Every row comes from one small tree of marks. Brackets hold a mark, then the marks that hang from it, in alphabetical order. Every link used is in the known rows. Which tree was each row made from?
Known rows:
(fabon sidud): [  2  -1  -4  -1  -3  -3   5  -4  -2  -4  -1  -1 -10  -2  -4  -5   4   0
   4   0  12  -1   6   1   6   4   4   0  -2  -1  -3   9   0   5  -3   6
  -5  -5   5   3 -28]
(lunu nuzip (vosa fabon (zapil fali))): [-14  12 -10   3  -8  -2  -5  -7  -5   0   0   6  10  -4  -3   3  -1  -6
   5  40  15  -4   6   6  -4   9   8  -4   0  -4   0   2   4 -12 -12 -18
  -6  -1   0  -9   7]
(fali (fabon nuzip pivolud vosa) lunu): [-12  -5  -7   5  -2 -11   3   6   3   3  12   6  -9  -1  12  23   8  -2
   1 -19   8  -6   3  -8   4   2 -15   0  -2 -10  13   2  -4  -9   5 -25
  -3  -1   5 -15  -9]
(renep (fabon (nuzip zapil))): [ -9   2  -5   3 -10  -1   4  -8  -3  -5   8  -2   1  -2  -7   3   1   3
  -3  -6  10   3   4   1   6  -1  -5  -3  -2  -6   4  -6   7  -9  -3 -17
  -9  -5   2   0 -10]
(bevat (fabon nuzip pivolud renep vosa) sofom): [ -6  11   1   3   0  -9   9  -9   0  -5  21  12  -7  -2   1   5   2  -4
  20   3  23  -4   8  -2   4  -2 -11  -1  -1  -7   3   9  -4  -7   5 -24
   1  -3   1  -7 -48]
(bevat (fabon renep) sofom): [ -1   6  -2  -1   0  -4   9 -11  -3  -9  12  12  -5  -4  -6  11  -7  -4
  11  14  15   2   8   1   1   5  -8   4   3  -5  -4   6   0   1   3  -9
   2  -3   2   0 -40]
(bevat fabon sofom): [ -1   1  -2   0   4  -3   8 -11  -6  -8   8  11  -7  -4  -3  13  -5  -3
   5  13  12   2   5   1   1   5  -8   7   1  -9  -8   1   1  -2   3 -13
  -1  -2   0   0 -27]
(zenav (fabon (nuzip zapil) pivolud renep sidud)): [-14  13  -6   4 -17  -8   4   1  -1  -1  14  -3  -1  -2  -3  -3   6   3
  15  -4  23   3   9  -6  11  -3   2  -9   0  -2   8   7  -1   6  -2 -15
  -4  -5  11   6 -41]
(lunu (vosa (fabon pivolud sidud))): [ -4   5  -7   1 -11  -8   2  -6  -6  -7   1   8  -5  -4   4  -1   4  -4
   8  23   9  -4   3   5   4  -4   4  -6  -3   1   6   7   3  -1  -8 -16
  -4  -5   6  -3  -2]
(nuzip fabon zapil): [  3  15 -12   0  -1   2   0  -8  -9   1   3   0  -7  -1   1   2  -8   3
   4   7  13   5   3   6   4   4   6  -4  -1 -13  -5   6   3  -3  -5 -24
   4  -2   9   4 -14]
(lunu (nuzip zapil)): [ -9   1  -8   3  -2   3  -3  -2  -8   2   3  -4   2   1  -3   1  -4   1
   5  10  15   3   8   3  -1   6   2  -6  -4  -7  -4   0   1  -5  -6  -4
  -8  -7   1   3 -15]
(vosa zapil): [ -5  13  -7   2  -3  -2   1  -7  -7  -4   6  -1   2  -3 -11   1   0   0
   2  10   7   0   6   3   3   5   8   2  -1  -6  -4  -4   2   1  -5  -1
  -5   4  -1  -7 -19]
(zapil fali): [  3  14  -1  -2   3  -1   5  -4   0  -3   2  -1  -1   2  -3  -6  -7  -1
  -6   7   7   1   6   5  -4   3   3   2  -1  -7  -8  -2   8  -4  -4  -6
  -2   1   1   0 -12]
(zenav fabon): [-10   6  -4   3  -8  -5   4  -3 -11  -2   8   2   4  -4  -2   7  -3   2
  -1   7  10   7   6   1   3   4  -1   3   3  -7  -5  -7   2   6  -2 -20
 -11  -1   5   5   3]
(fabon nuzip sidud): [ -2   4  -3   2  -6  -2   5  -1   3   2   2  -5  -9   0  -3   1  13   2
   8 -15  17  -1   7  -2  10   3   2   0  -3  -2  -2  15  -3  -5  -4   2
  -8  -2   4   3 -16]
(kudo (zapil nuzip)): [-20  -1   0   2   2  -4   1  -1  -7   2   6   3  -7   6  -2  12   0  -1
   1  -8   3  -1   5   6   4   4  -4   3  -5  -2 -10   1   1   2  -7  13
  -1  -2   2   6  -9]
(renep (fabon vosa) sofom): [ -4  -7  -6  -3  -1  -2   5 -15   0  -9   6   6  -4  -3  -3  -3   1  -3
   6   4  12  -3   4   4   1   2 -12  -1  -1  -5   1  -3   6  -1   1 -18
  -6  -8   1  -8 -43]
(lunu fali nuzip): [-12   0  -6   3  -2   0  -3  -3  -7   5  -3   1  -1   1  -6   0  -2  -2
   8  22   9   1   9   0  -8   7  -2  -2   0   0  -3   5  -3  -1  -6  -4
 -22  -4   2  -2 -14]
(fali (fabon nuzip pivolud renep)): [ -6   7  -6   3  -8  -8   4   1   3  -6  10   2   3  -2  -4  13   3  -1
   5  -9   7  -3   6  -7   8  -5  -6  -4   2  -2   9   7  -3  -4   2 -10
  -3   0   8  -7 -19]
(bevat (fabon nuzip) sofom): [ -4   4  -1   2   2  -2   8  -9  -3  -4  10   8  -6  -3  -2  17   1  -1
   8   3  15   1   6  -1   4   5  -9   7   0  -9  -7   4  -1  -9   2 -16
  -4  -1   0   0 -19]
(zapil (fali (lunu (nuzip fabon))) kudo): [  3   8   1  -3  -2   1   1   0   7   3  -1   5   2   6   7  -7  -4  -3
  -3   1  15   1   3   0  -6  10  -1  -1  -2 -11   8  -6   4  -5  -4  -2
   8  -1   4  -2  -6]
(zenav (fabon pivolud renep sidud (vosa zapil))): [-13  13  -4   2 -12 -13   4  -4  -5  -4  17   4  -1  -5  -4  -9   4  -2
  16  10  23  -2   9  -2   7   1   3  -6   2  -2   7   3  -2  11   0 -19
  -4  -3   7  -5 -52]
(renep (fabon pivolud (sidud zogem) (vosa zapil))): [ -8  -3  -3   2   1 -11   3 -14  -1 -10   7   3  -7  -4  -5 -14   8  -4
  -1  -1  13  -8   4   0  10  -4  -1  -8  -5  -2   6  -7   4  -2  -1 -13
  -4  -6   3  -8 -51]
(lunu fali (nuzip (fabon sidud) zapil) vosa): [-14   7 -14   2  -9   0  -9  -5  -7   7  -4   8  -6   1   1  -4  -5  -5
  19  34  22  -2   6   3  -4  11   4  -8  -2  -1   7  24  -1  -6 -12 -26
 -17  -8  10   2 -32]
(vosa (zapil fali kudo nuzip)): [ -7  19  -1  -1   1  -1  -1  -3  -3   2   7   3   7   5 -11 -15   0   0
   8   6  11   0   4   2   3   8  10   0  -2  -9   0  -8   6  -2  -8  18
   5   9  -2  -2 -19]
(fali (fabon nuzip vosa)): [ -4   4  -6   2  -1  -6   4  -1  -2   1  12   5  -1  -3   0  19   4   0
   2  -8   9  -2   3  -3   5   4  -8   1   0  -9   0   8  -1 -10   1 -29
  -9   1   3  -9  -6]
(fali (lunu (nuzip zapil) (vosa fabon))): [-14  -4 -12   4  -8  -2  -2   2  -4   5   1   4  -4  -1   9  15  -1  -4
   4  15  12   0   5   2  -3   9  -5  -4  -4  -6   8   1   2  -7  -6 -16
  -2  -9   4  -3   6]
(fabon nuzip pivolud): [ -7   9   0   6  -5  -6   3   0  -1  -2   8  -6  -3   1   2  -1  10   2
   5 -15   9  -3   6  -2   7  -9  -1  -4  -4  -4   4  -1  -4  -7  -2  -5
  -8   0   3  -3  -2]
(fabon renep sidud): [  2   7  -5  -2  -8  -4   7  -3   3  -6   4   0  -7  -2  -9  -8   1  -1
  13   2  17  -1  10   1   6   2   3  -4   1   5   2  17  -1   9  -2  12
   1  -6   7   3 -47]
(sidud (fabon nuzip pivolud vosa) zogem): [  1   5  -1   7  12 -12   2 -11   4  -5   0   2  -4  -6   3  -5   7  -5
  -3 -27   4 -10   5   3   8 -10  -1 -10 -12   3  -5   3   0 -16  -3 -21
   1   1   5   3 -19]
(renep sofom): [  2  -1  -7  -3   2   2   4  -7  -1  -5  -1   0  -5  -1  -2   2   1  -1
  10   1   8   0   7   2   1   2  -4   2  -1  -4  -7   3   1   4  -1   1
  -3  -4   3   0 -33]
(bevat (fabon nuzip vosa)): [ -1   3   2   5   5  -6  10  -7  -5  -1  11  10  -2  -4  -2   8  -1  -1
   6  -6  18  -2   5   1   2   4  -6   1  -5  -8  -7   0   0  -9   1 -41
 -10   1   0  -8 -16]
(fali (fabon pivolud renep) (lunu nuzip)): [-14 -10 -10   3  -6  -7   0   7   5  -3   4   5  -1  -2   4  20  -1  -6
   1  -3   7  -4   6  -8   1   5 -13  -4   2  -2  14   1  -5  -2   4  -1
   1  -6   8 -11 -18]
(bevat (fabon nuzip pivolud renep) sofom): [ -6   9   0   3  -3  -6   9  -8   1  -8  14   8  -5  -2  -3   8   1  -4
  15   2  18  -2   8  -4   6  -3  -9   0   1  -4   2   6  -3  -5   4 -10
   2  -2   3  -3 -40]

Write each row's tree:
[-14   1  -2  -2  -1  -4   2   0   4  -2   3   5  -8   4   3  23  -4  -4
 -11  -5   1  -3   5   2  -1   6  -8   5  -2  -6  -3   0   5  -1  -4 -10
   4  -2   5  -3 -25]  (kudo (zapil (fali fabon lunu)))
[ -3   6  -9  -2  -3  -6   2  -5  -2   0   7   9  -5  -1  -6   7  -3  -3
  14  15   6  -2   7  -3  -3   3  -9  -2   3   0   4  14   0   5  -1 -21
 -13  -1   5  -8 -49]  (lunu (fali (fabon (renep sofom) vosa)))
[  0   9  -9  -1  -8  -6   6  -9  -1  -9   3   3  -2  -4  -2   1   4  -3
  12  20   4  -2   6   2   3 -11   0  -8   2   0   2  -2   1   5  -3  -6
   7  -4   7  -6 -15]  (vosa (fabon pivolud (renep sofom)))
[ -7   5  -4   1   3  -7   2  -5  -6   3  11   4 -11   0  -6 -12   8  -1
  17   4  19  -6   6   3   6   9   6  -1  -4  -5  -4  11  -1   1  -3   2
  -3  -1  -1  -6 -43]  (fabon sidud (vosa (zapil nuzip)))
[-10  -8 -11   1  -6  -7   1   5   0  -2   3  11  -5  -4   8  29  -4  -5
  -4   0   4  -2   2  -4   1  10 -12   4   0  -6  12   5   2  -5   0 -19
  -3  -3   7  -8   1]  (fali fabon (lunu vosa))
[  5   5  -4   2  12 -11   3 -14   7 -11   0   6  -4  -7  -1 -11   0  -8
   6 -16   5 -11   7   4   6 -10  -3 -13 -10   8  -3   7   2  -5  -1 -11
  10  -4   8   3 -56]  (sidud (fabon pivolud (renep sofom) vosa) zogem)
[  1  11  -6   5  -5  -4   3  -7   0  -2   6   3  -2  -4  -1   1   0   1
   6 -11   8  -3   4   7   2  -1   0  -5  -7  -2  -2  10   5 -14  -5 -26
  -2  -1   1   0 -14]  (sidud (fabon (nuzip zapil) vosa))
[-19   6   2  -1   5  -3   1   0  -2   2   5   3  -7   8  -3   6  -3  -2
  -2  -5   3  -2   5   7   1   6  -2   3  -4  -4 -12   0   5  -1  -8  12
   3   0   2   5 -15]  (kudo (zapil fali nuzip))
[-11 -12 -12   2  -4  -1  -2   6   0   2   2   5  -1   0   5  25  -2  -2
  -2  -4   9   1   4  -8   1  12 -11  -1  -1 -10  12  -2   0  -5   1  -9
   1  -5   6  -5 -12]  (fali fabon (lunu (nuzip (zapil kudo))))
[-12   5   0  -2   0  -7   2  -3   3  -4   5   6  -9   4   1  12   0  -4
  -5  -2   6  -6   5   2   2   2  -4   1  -3  -5  -3   4   4   0  -5 -13
   2  -2   5  -4 -44]  (kudo (zapil (fali (fabon pivolud sidud vosa))))
[  3   3  -7  -5  -6  -1   6  -5   7  -7   1   0  -9  -2  -8  -9   3  -3
  20   1  19  -2  11  -1   6   3   0  -4   1   5   1  21  -1  11  -1  16
   4  -8   8   2 -69]  (fabon (renep sofom) sidud)
[-11 -11  -9   3  -6  -8   4   8   8  -1   2   2 -12  -1   7  22  11  -2
   0 -22   8  -6   4 -12   9   3 -11   0  -1  -5  14   6  -4  -6   4  -5
   0  -2   9  -8 -18]  (fali (fabon nuzip pivolud sidud) lunu)
[-10   4  -9   1  -5  -8  -2  -3   0   2  -1  10  -7  -2  -1  10   2  -5
  10  12   9  -4   5  -4   4   4  -4  -2  -2   3   8  22   1  -4  -8 -26
 -19  -1   9   0 -31]  (lunu (fali (fabon nuzip (sidud zogem))) vosa)
[ -9  23 -10   4 -14  -7   3  -8  -1  -5  10   0   5  -6 -10   3  11  -1
  12  18   8  -4   7   0   7  -8   9  -8   2  -2   5  -3  -1  -3  -6  -9
   5   5   3 -13  -8]  (vosa (fabon nuzip pivolud renep) zapil)
[ -5  26  -6  -2  -6  -4   2  -7   0  -1   8   7  10   0 -14 -10   2  -2
  14  26   9   0   4   3   3   2  12  -6   3  -6   2  -7   7  -1  -9  11
  17   8   1  -7  -9]  (vosa (fabon renep) (zapil fali kudo nuzip))
[-14   7   0   0  -2  -5   1  -1   4  -3   5   3  -5   5   0  17   0  -3
  -8  -7   3  -4   5   1   2   0  -5   2  -2  -5  -3   1   4  -4  -5 -12
   1   0   5  -2 -26]  (kudo (zapil (fali (fabon nuzip pivolud))))
[-13  11  -3   4 -15  -9   5   1   0  -3  11  -2   0  -3  -3  -2   7   1
  12  -5  21   2   9  -6  10  -2   0  -6   2   0   7   6  -3   6  -1 -10
  -6  -4  11   4 -28]  (zenav (fabon nuzip pivolud renep sidud))
[-14   0 -10   3  -1  -3  -4  -3  -6   5   2   7   2  -1  -7   9  -1  -4
   9  24  10  -3   7  -3  -6  10  -4  -2   2  -3   1   8  -3  -4  -4 -19
 -21  -1   1 -11 -28]  (lunu (fali (fabon (vosa zapil))) nuzip)
[ -3   5  -8   1  -7  -2   2   1  -1  -1   8   2   2  -1  -2  18   2   3
   2 -10   8   3   3  -6   8   2  -5  -2  -1 -10   6   4   2  -7  -2 -19
  -3   1   6  -1 -13]  (fali (fabon (nuzip (zapil kudo))))
[-16  10  -4   4  -3  -8   2  -4 -13   3  16   5   3  -4  -3   2  -1   1
   7   9  15   3   5   2   3   8   1   2   1 -10  -5  -6   1   3  -2 -23
 -10   1   1  -2  -8]  (zenav (fabon (vosa (zapil nuzip))))
[-16   2   0   0   0  -2   0   0   3   1   1   2  -8   6   3  15  -3  -4
  -9  -2   6  -3   7   4  -4   7  -6   4  -4  -5  -5  -1   4  -2  -6  -3
   1  -4   3  -1 -22]  (kudo (zapil (fali (lunu nuzip))))
[ -2   9  -3   8  11 -12   1 -12   4  -5   1   2  -2  -7  -2  -5   8  -5
  -2 -23   5 -11   5   2   9  -9   2 -10 -12   2  -5   2   1 -17  -4 -19
   3   3   3  -1 -26]  (sidud (fabon nuzip pivolud (vosa zapil)) zogem)
[-10  10  -5   1 -10  -7   6  -3   2   3  14   3  -2  -3  -1   1   7   0
  20  -3  28   1   9  -3   7   6  -4  -3   2  -3   1  15  -3   4   0 -23
  -6  -5   8   1 -43]  (zenav (fabon nuzip (renep sofom) sidud vosa))
[-10   0 -11   1  -7   1  -6  -1  -6   5   1   5   3   3  -6   6  -3  -1
  11  20  11   2   6  -6  -3   7  -3  -8  -1  -5   9   5   1  -2  -7 -14
 -14  -4   5  -1 -38]  (lunu (fali fabon) (nuzip (zapil kudo)))
[ -2  13  -2   0   2  -6   4  -1   4  -2   9   3  -1   2   1   2  -1  -1
  -3  -2   9  -5   5  -1   1   0  -3  -1   0 -10   0   2   5 -11   0 -22
  -3   3   2  -9 -20]  (zapil (fali (fabon nuzip pivolud vosa)))
[  4  11  -6  -1  -5  -6   4  -7   1  -7  -1   2  -9  -3   0  -9   0  -3
   9   4  16  -3   5   2   6   0   6  -6   3  -1   2  14  -5   3  -1  -3
   5  -4  13  -1 -26]  (nuzip (fabon pivolud renep sidud))
[ -3   5  -8   0 -10  -6   3  -7  -6  -5   0   8  -4  -5   2   3   2  -4
   7  25  10  -2   3   6   3   1   4  -3  -2   0   2   9   4  -1  -9 -18
  -5  -5   6  -1   4]  (lunu (vosa (fabon sidud)))
[ -8   6  -4   2  10  -4   2  -3 -12   7   6   5  -6   2   0  -4  -2   0
   9  -1  10   0   1   8   4   9   2   1  -1  -8 -12   5  -3  -5  -2   5
  -1   2   3   3  18]  (zapil (nuzip (fabon vosa)))
[-10   0  -1   5  -9  -5   5  -7  -1  -9   7  -2   1  -2  -4  -2   5   0
  -4  -8   7  -2   3   0   6  -7  -6  -4  -2  -3   8 -11   3  -7  -1 -11
 -10  -4   3  -5  -5]  (renep (fabon nuzip pivolud))
[ -2   2  -9  -1  -5  -6   3  -2   2 -11   6   5   1  -3  -4   9  -2  -3
   8   0   5  -3   6  -5   6  -4  -7  -5   3  -1   7   5  -1   4   3  -4
   2  -2   9  -7 -42]  (fali (fabon pivolud (renep sofom)))
[  0  14 -10  -2  -1   0   1  -2  -4  -2   7  -1  -2   2  -4   3 -10   2
   0   6   9   3   6   1   1   2   2  -5  -3 -12  -2   1  11  -4  -4 -18
   2  -1   4   2 -38]  (nuzip (zapil (fali fabon)))
[ -1   1  -3   3   6  -4   4  -4   5   3  -2  -7 -11  -1  -2   1  14   0
   2 -24  16  -3   7  -4  14   1   2  -3  -8  -1  -7  13  -3  -7  -4   2
  -4  -2   6   9 -24]  (fabon nuzip (sidud zogem))
[ -2  13   5  -3   5   0   1   1  -1   4   6   4   4  10  -3 -21  -3   0
   7  -4  11   2   2   2   1   6   4  -2  -4  -9   0  -8   8  -3  -6  24
   8   5   0   7  -3]  (zapil fali kudo nuzip)
[-15   0 -13   3  -5  -1  -6  -1  -7   3   2   2  -1   2  -5   6  -3  -2
  10  21   8   0   7  -6  -3   3  -3  -9  -1  -4   7   5  -1  -2  -5 -15
 -16  -4   6  -3 -41]  (lunu (fali (fabon pivolud)) (nuzip zapil))
[  4   3  -5   2   9  -9   2 -13   8 -14  -7   2  -2  -7  -5  -8  -1  -8
   1 -17   1  -8   7   2   8 -11  -1 -12  -8  11  -3   4   3  -3  -2   2
  10  -2  10   7 -47]  (sidud (fabon pivolud (renep sofom)) zogem)
[  0  -4  -2   2   7  -9   3  -5   0  -8  -2  -4 -14  -1   1 -13  10  -3
   1 -12  10  -7   7  -4  12  -8   4  -9  -8   2  -1   2  -2   4  -2   9
   0  -5   8   6 -46]  (fabon pivolud (sidud zogem))
[ -5 -12  -6  -2  -6  -3   5 -12   5 -16  -2   1  -8  -2  -5 -10   7  -4
   8  -1  11  -5   4  -2   8  -5  -8  -5  -1   1   7  -3   5   4   1   4
  -2 -10   6  -4 -61]  (renep (fabon pivolud sidud) sofom)
